Each row was made from one path, in order. Every step used is in the known rows, and no mark comes twice. Write each row's path.
In the rows, 128 means zero.
Known rows:
kuvotap > nibuso > telogu > bazek: [ 89 147  85 164 124 180 117 184 107 147 127 121 141  83 142 116 117 113
 204 156 119]
kuvotap > nibuso > telogu > bazek > taze: [ 86 145  93 157 138 185 109 179 102 162 123 118 144  74 147 112 117 100
 225 149 120]
telogu > bufab > lemeb > bazek: [117 166  95 161 140 110 129 154  99 151 110 135 162  76 119 115 138 135
 125 192 154]
kuvotap > nibuso > telogu: [ 92 147  79 155 126 181 135 175 117 138 134 135 133  90 136 114 125 114
 197 151 113]
nibuso > kuvotap: [135 134  91 144 130 172 139 164 107 134 109 101 149 111 121 101 127 136
 154 154 137]
lemeb > telogu: [131 164  79 139 132 158 121 151 102 158  97 109 169 111 119 119 141 110
 164 160 123]
mosat > bazek > telogu: [109 161  80 141 143 153 136 129 102 160  82 108 176 111 108 107 147  91
 165 172 132]
kuvotap > nibuso > telogu > lemeb > mobod: [100 166  86 159 122 152 111 178  96 165 137 142 141  80 137 108 129 113
 215 152 132]
mosat > bazek > taze > telogu > lemeb: [121 145 105 137 168 145 127 139  80 186  73 127 176  95 115 112 136  88
 190 158 149]
bazek > telogu > bufab: [119 144  92 149 151 162 104 152 138 160  96 116 159  78 119 105 137  97
 130 178 138]
bufab > telogu: [116 134  98 143 130 173 133 131 100 131 109 127 173 110 100 106 136 114
 126 166 141]
taze > bazek > lemeb > telogu: [122 172  87 160 155 136 131 133 102 173  78 102 178  80 126 122 143  96
 199 166 154]
nibuso > telogu: [112 147  85 152 143 160 137 181 119 151 120 131 146  92 117 115 134 116
 167 165 111]
bazek > telogu: [117 143  90 137 142 172 114 143 129 153  93 105 167  99 117 105 147  90
 160 166 122]
taze > bazek > lemeb: [114 147 100 155 153 143 143 138 114 154  84 105 166  78 133 117 147  99
 184 175 160]
telogu > bazek: [117 133 102 145 127 165 115 168 103 146  96  95 164  99 136 116 135 111
 154 179 138]
taze > telogu > lemeb: [135 128 108 145 152 155 113 160 108 163  85 130 165  92 117 116 134 103
 162 160 143]
lemeb > bazek: [108 146  90 143 132 138 136 156  91 149 108 117 165  95 128 121 157 117
 164 174 137]
mosat > bazek: [113 152  86 138 134 149 156 142  90 144  93 116 164 118 118 115 145 111
 152 177 140]
nibuso > telogu > bazek > lemeb > mobod: [115 181  84 163 148 132 117 176  95 182 100 111 164  79 119 109 138 103
 209 167 139]
telogu > bazek > taze: [114 130 112 136 145 172 104 162  97 165  91  91 168  88 141 111 136  95
 179 169 138]
mosat > bazek > taze > telogu > bufab > lemeb > mobod: [127 177  98 147 162 116 141 129  76 191  65 149 169  89 100 104 140 102
 169 170 167]
nibuso > telogu > bufab: [115 148  88 164 153 151 126 190 129 158 123 143 137  71 118 115 124 122
 137 178 127]

Write each row's path:
[124 173  89 169 163 128 122 141 110 178  80 111 171  63 128 122 135 101
 174 176 167]
taze > bazek > lemeb > telogu > bufab
[134 165  81 150 141 148 110 161 111 165 101 121 160  89 121 119 130 117
 134 173 140]
lemeb > telogu > bufab
[122 160 100 147 171 131 142 131  89 177  68 142 169  89 103 109 129 103
 158 170 156]
mosat > bazek > taze > telogu > bufab > lemeb
[124 138 103 152 153 131 112 159  88 175  87 133 174  82 118 123 143 106
 176 162 149]
taze > telogu > lemeb > bazek
[119 137 108 149 134 157 108 137  90 146 116 126 183  98 104 105 130 113
 132 168 149]
bufab > telogu > lemeb
[117 143  97 133 165 157 147 134  87 175  67 127 168 105 111 113 142  88
 184 156 142]
mosat > bazek > taze > telogu
[114 163 103 153 155 114 120 149  95 166 106 132 166  67 122 111 138 122
 145 183 154]
telogu > bufab > lemeb > bazek > taze
[108 137 101 157 147 161 122 139 123 162  82 109 167  76 124 114 146  89
 171 175 142]
taze > bazek > telogu
[136 157 110 144 164 134 119 144 101 185  74 148 159  76 109 103 138 102
 164 164 160]
bazek > taze > telogu > bufab > lemeb > mobod
[115 171  80 139 151 135 158 129  92 152  85 105 175 112 116 110 148 101
 178 172 150]
mosat > bazek > lemeb
[110 164  86 163 156 147 118 177 108 168 104 104 165  78 122 114 128 105
 198 166 128]
nibuso > telogu > bazek > lemeb
[127 154  97 163 156 119 131 150 102 163  82 151 163  75 105 119 134 124
 136 177 156]
taze > telogu > bufab > lemeb > bazek
[ 85 172  86 169 149 138 120 167  98 167 135 150 143  55 133 112 121 120
 202 158 133]
kuvotap > nibuso > telogu > bufab > lemeb > bazek > taze
[126 164  97 143 137 139  88 147 104 183  96 112 177  89 118  99 153  88
 179 168 143]
bazek > telogu > lemeb > mobod
[110 138 103 167 155 152 113 147 132 169  84 120 159  57 126 114 137  95
 144 186 156]
taze > bazek > telogu > bufab
[107 156  87 156 151 133 106 151 110 172  99 119 169  69 121 115 149 102
 149 180 144]
lemeb > bazek > telogu > bufab
[103 158  98 158 163 127 103 180  86 193 126 130 168  62 125 116 138 105
 208 160 124]
nibuso > telogu > lemeb > bazek > taze
[104 155  84 146 142 142 117 143 102 166  97 109 176  88 119 114 159  96
 176 168 129]
lemeb > bazek > telogu
[117 159 101 145 158 123 133 133  82 171  83 132 179  86 109 113 147 109
 189 159 140]
bufab > lemeb > bazek > taze > telogu
[114 148 101 148 137 124 107 163  83 164 115 116 176  84 133 120 149 115
 169 176 146]
telogu > lemeb > bazek
[135 142 115 132 161 147 102 152  90 196  78 131 169  83 121 106 146  86
 198 151 152]
bazek > taze > telogu > lemeb > mobod
[125 161 103 137 160 129 126 137  67 201  68 133 176  96 112 108 147  87
 201 158 160]
mosat > bazek > taze > telogu > lemeb > mobod
[116 155 107 162 142 131  98 142 101 190  84 116 176  67 126 108 151  87
 188 177 160]
taze > bazek > telogu > lemeb > mobod
[124 162  93 141 145 162  91 156  85 186  85  89 181  92 131 117 131  94
 193 159 130]
lemeb > telogu > bazek > taze
[117 179  87 145 139 123 113 133  80 188  85 115 184 101 109 102 152  89
 183 173 151]
mosat > bazek > telogu > lemeb > mobod
[132 141 112 144 173 149 120 146 115 171  78 140 160  75 112 107 128 103
 153 163 149]
bazek > taze > telogu > bufab > lemeb
[121 145 100 143 146 156  89 148 119 167 100 104 178  88 121 104 141  89
 166 168 131]
bazek > telogu > lemeb
[130 176  94 141 119 124 141 141  91 147 100 128 164 111 110 101 153 125
 158 177 145]
bufab > lemeb > mobod
